Each row was made from one small tree. Brackets hold a mark, then the marks that hang from it, in alphabetical order. Every link used is in the known rows. Write each row's tree.
In the rows, 128 means zero.
Known rows:
(foved menet): [132  89 104 149 108 144 136 146 153  79  96  89 164 112 136 107  92 121
 127  94 123 137 144 133 128 107]
(nikiz (gomav nilum) rugov): [132 118 137 161 107 153 147 146 130  77 120 100 190  96 142 124 108 116
 154  81 126 126 146 169 159 114]
(nikiz (gomav menet (nilum foved)) rugov): [142  94 181 163 125 169 169 138 132  74 129 109 207  83 159 114 128 120
 156  64 131 125 138 161 141 121]
(foved (menet gomav (sudoru nilum))): [144  62  72 174 108 155 133 135 136  96 142  93 185  88 148  92 102 113
 152 100 129 130 138 139 168 137]
(sudoru (menet foved gomav)): [131  62 123 152 102 149 108 152 129  71 142 120 178 116 165  98  90 103
 141  70 135 150 151 147 153 158]
(rugov (nikiz (gomav menet nilum))): [111 115 163 181 103 155 159 141 112  75 120 139 201  87 160 108 102 117
 131  85 146 116 143 175 172 113]
(sudoru menet (nilum foved)): [145  59 125 167 145 150 147 149 147  74 127  97 178 108 177  95 125 136
 135  75 149 150 119 127 124 139]
(menet sudoru): [134  92 108 156 109 146 134 154 140 109 130 114 166 117 157 101  90 114
 162 101 129 129 154 141 143 110]
(nilum (foved (menet (gomav nikiz) sudoru))): [138  56 110 155 134 168 141 138 129 104 149 118 186  91 160  90  95 108
 162  88 120 130 144 142 166 138]
(nilum (foved menet)): [150  74 118 148 135 150 136 143 149  84 104  85 173 106 146  96 103 127
 131  78 126 142 136 122 106 124]
(foved (menet sudoru) nilum): [149  91  73 161 105 168 141 153 143  90 102  86 165 100 130  93 120 125
 136 101 129 119 161 133 148 112]
(nikiz (gomav (nilum (foved menet))) rugov): [153  90 133 167 128 171 147 140 134  74 106  87 204  83 127 111 122 122
 151  65 120 141 131 151 134 133]
(sudoru (menet foved) nilum): [135  51 119 170 107 147 123 155 134  69 123 105 173 113 165 101 107 121
 133  72 149 148 122 141 143 137]
(nikiz rugov): [141  96 115 144 123 144 148 147 159  85 108  95 183 120 159 117 100 116
 149  81 131 142 152 141 143 100]
(nikiz (gomav menet)): [121  98 171 157 106 147 143 138 146  80 121 110 173 105 156 118  93 111
 152  94 131 122 155 161 152 117]
(rugov nikiz): [125  98 113 159 129 137 138 144 136  89 107 123 187 115 169 101  86 120
 129  86 148 136 151 145 151 110]
(nikiz (gomav (menet (sudoru nilum))) rugov): [142  67 142 187 117 166 158 135 152  94 128 111 206  91 158 115 117 107
 187  88 136 135 138 161 185 121]
(foved (menet gomav sudoru) nilum): [154  87  66 158 105 169 132 145 136  88 129  89 175  90 138  90 117 118
 140  98 126 117 173 143 167 137]
(nilum foved): [150  86 134 139 140 140 136 146 143  91 125  96 168 113 172  99 101 127
 140  76 133 127 144 134 108 124]
(rugov (nikiz gomav)): [123 102 132 169 129 140 123 137 132  88 110 124 192 108 160 108  81 111
 148  86 144 139 158 163 169 130]
(nikiz (gomav menet nilum) rugov): [124 109 166 167  98 164 170 142 135  70 122 110 198  89 150 123 117 112
 152  81 130 119 144 172 163 106]
(foved (menet (gomav nikiz) sudoru) nilum): [133  78  79 156 109 172 148 146 131  86 136 103 173  88 147  95 112 116
 138 103 125 105 164 154 196 122]

Which tree is each row?
[128 100 154 180  93 175 166 144 129  90 133 125 204  89 146 115 116 105
 178  85 127 124 145 170 176 110]  (nikiz (gomav (menet sudoru) nilum) rugov)
[138  75 116 131 107 153 128 148 111  71 146 102 167  99 172 101 103 115
 124  76 138  90 164 168 180 131]  (menet (foved nilum) (gomav nikiz))
[144  92 118 154 117 156 150 148 125  77 115  90 174  90 142  97 117 134
 115  77 126 125 126 133 106 117]  (gomav (nilum (foved menet)))
[155  65 105 162 131 162 134 146 144 106 115 100 178 103 143  88 103 120
 158  84 123 145 140 121 119 128]  (nilum (foved (menet sudoru)))
[138  79 126 155 131 171 178 148 133  73 109 102 196  91 148 109 121 126
 128  68 123 129 120 146 148  96]  (gomav (nikiz rugov) (nilum (foved menet)))
[117  62 171 141  98 152 150 147 127  75 126 129 168 112 173 109  86 108
 131  79 134 113 139 161 159  98]  (gomav (menet foved) nikiz)
[130  92 165 158 114 158 154 136 159  76 109 107 196 105 155 125 103 107
 165  81 129 137 155 161 164 113]  (nikiz (gomav menet) rugov)
[111  99 159 155 102 164 200 149 132  68 126 123 190  97 167 123 118 117
 132  85 133 110 132 168 175  70]  (gomav menet (nikiz rugov) nilum)
[119  89 179 148 121 159 188 148 117  75 144 123 177  89 182 104 118 129
 122  81 136  96 123 157 139  92]  (gomav menet nikiz (nilum foved))
[140  87 154 168 111 167 169 151 118  99 149 125 185  87 170  89 124 124
 150  82 135 111 134 142 123 111]  (gomav (menet sudoru) (nilum foved))
[130  62 157 185 106 166 118 138 114 101 124 156 212 100 158  94  82  91
 172  72 145 134 156 165 180 142]  (rugov (nikiz (gomav (menet foved sudoru))))
[125  80 124 162  83 155 124 158 105  66 154 122 181 100 161  97 105 110
 129  69 137 134 142 157 152 150]  (sudoru (menet foved (gomav nilum)))
[150 102 150 157 133 159 148 143 128  83 127  99 199  91 153 114 122 121
 159  63 130 128 140 160 137 131]  (nikiz (gomav (nilum foved)) rugov)
[119 105 130 151 109 153 178 155 128  77 124 114 182 103 162 122 109 120
 135  83 131 115 133 166 171  79]  (gomav (nikiz rugov) nilum)
[131  85 130 156 124 161 154 148  99 103 181 131 184  84 180  90 108 115
 159  85 130 103 139 161 169 126]  (menet (gomav nikiz (nilum foved)) sudoru)
[115 116 173 164  88 152 160 145 124  72 131 112 173  88 153 116 106 118
 137  92 131 105 144 174 151 109]  (nikiz (gomav menet nilum))
[110  98 110 152  93 153 158 144 117  70 140 109 173  84 148 107  98 115
 114  98 121 110 136 166 176 107]  (foved (menet (gomav nikiz nilum)))
[120  70 147 161 116 171 183 147 150  98 126 136 196 110 168 114 102 103
 175  91 129 128 142 156 188  84]  (gomav (menet sudoru) (nikiz rugov))
[112  77 151 159 106 160 171 149 138  99 137 139 172 107 173 106  93 108
 159 104 131 114 145 156 177  88]  (gomav (menet sudoru) nikiz)
[146  63 107 151  98 149 100 146 114 106 158 123 181 107 165  91  80  96
 167  79 129 125 162 151 155 149]  (menet foved gomav sudoru)
[126  71 141 200 121 159 147 132 130 100 126 139 210  87 168  98 102 110
 168  93 154 129 137 165 194 130]  (rugov (nikiz (gomav (menet (sudoru nilum)))))
[121  38 124 163 110 151 129 148 119  66 154 123 180 103 181 102 101 110
 136  75 145 135 126 161 192 148]  (sudoru (menet foved (gomav nikiz)) nilum)
[127  71 169 171 109 153 121 136 120  80 109 141 204 102 164 104  82 100
 143  67 148 131 151 167 165 137]  (rugov (nikiz (gomav (menet foved))))
[128  54  85 171 113 158 148 137 132  95 148 112 182  87 156  98  98 111
 151 105 129 122 131 152 197 124]  (foved (menet (gomav nikiz) (sudoru nilum)))
[139  50 116 151 113 164 129 145 121 102 154 134 201 107 168 104  85  88
 185  72 126 131 153 163 197 131]  (menet foved (gomav (nikiz rugov)) sudoru)
[149  53 103 168 103 147 118 149 122 103 137 108 174 105 160  94  96 112
 157  82 142 125 132 144 145 128]  (menet foved (sudoru nilum))
[133  92 120 144  85 143 119 149  95  77 157 109 177  94 163 100  92 110
 125  72 132 109 148 164 144 136]  (menet foved (gomav nilum))
[146  94  77 143 108 156 135 142 141  64 118  73 168  94 141  98 117 127
 114  93 128 114 169 144 155 132]  (foved (menet gomav) nilum)
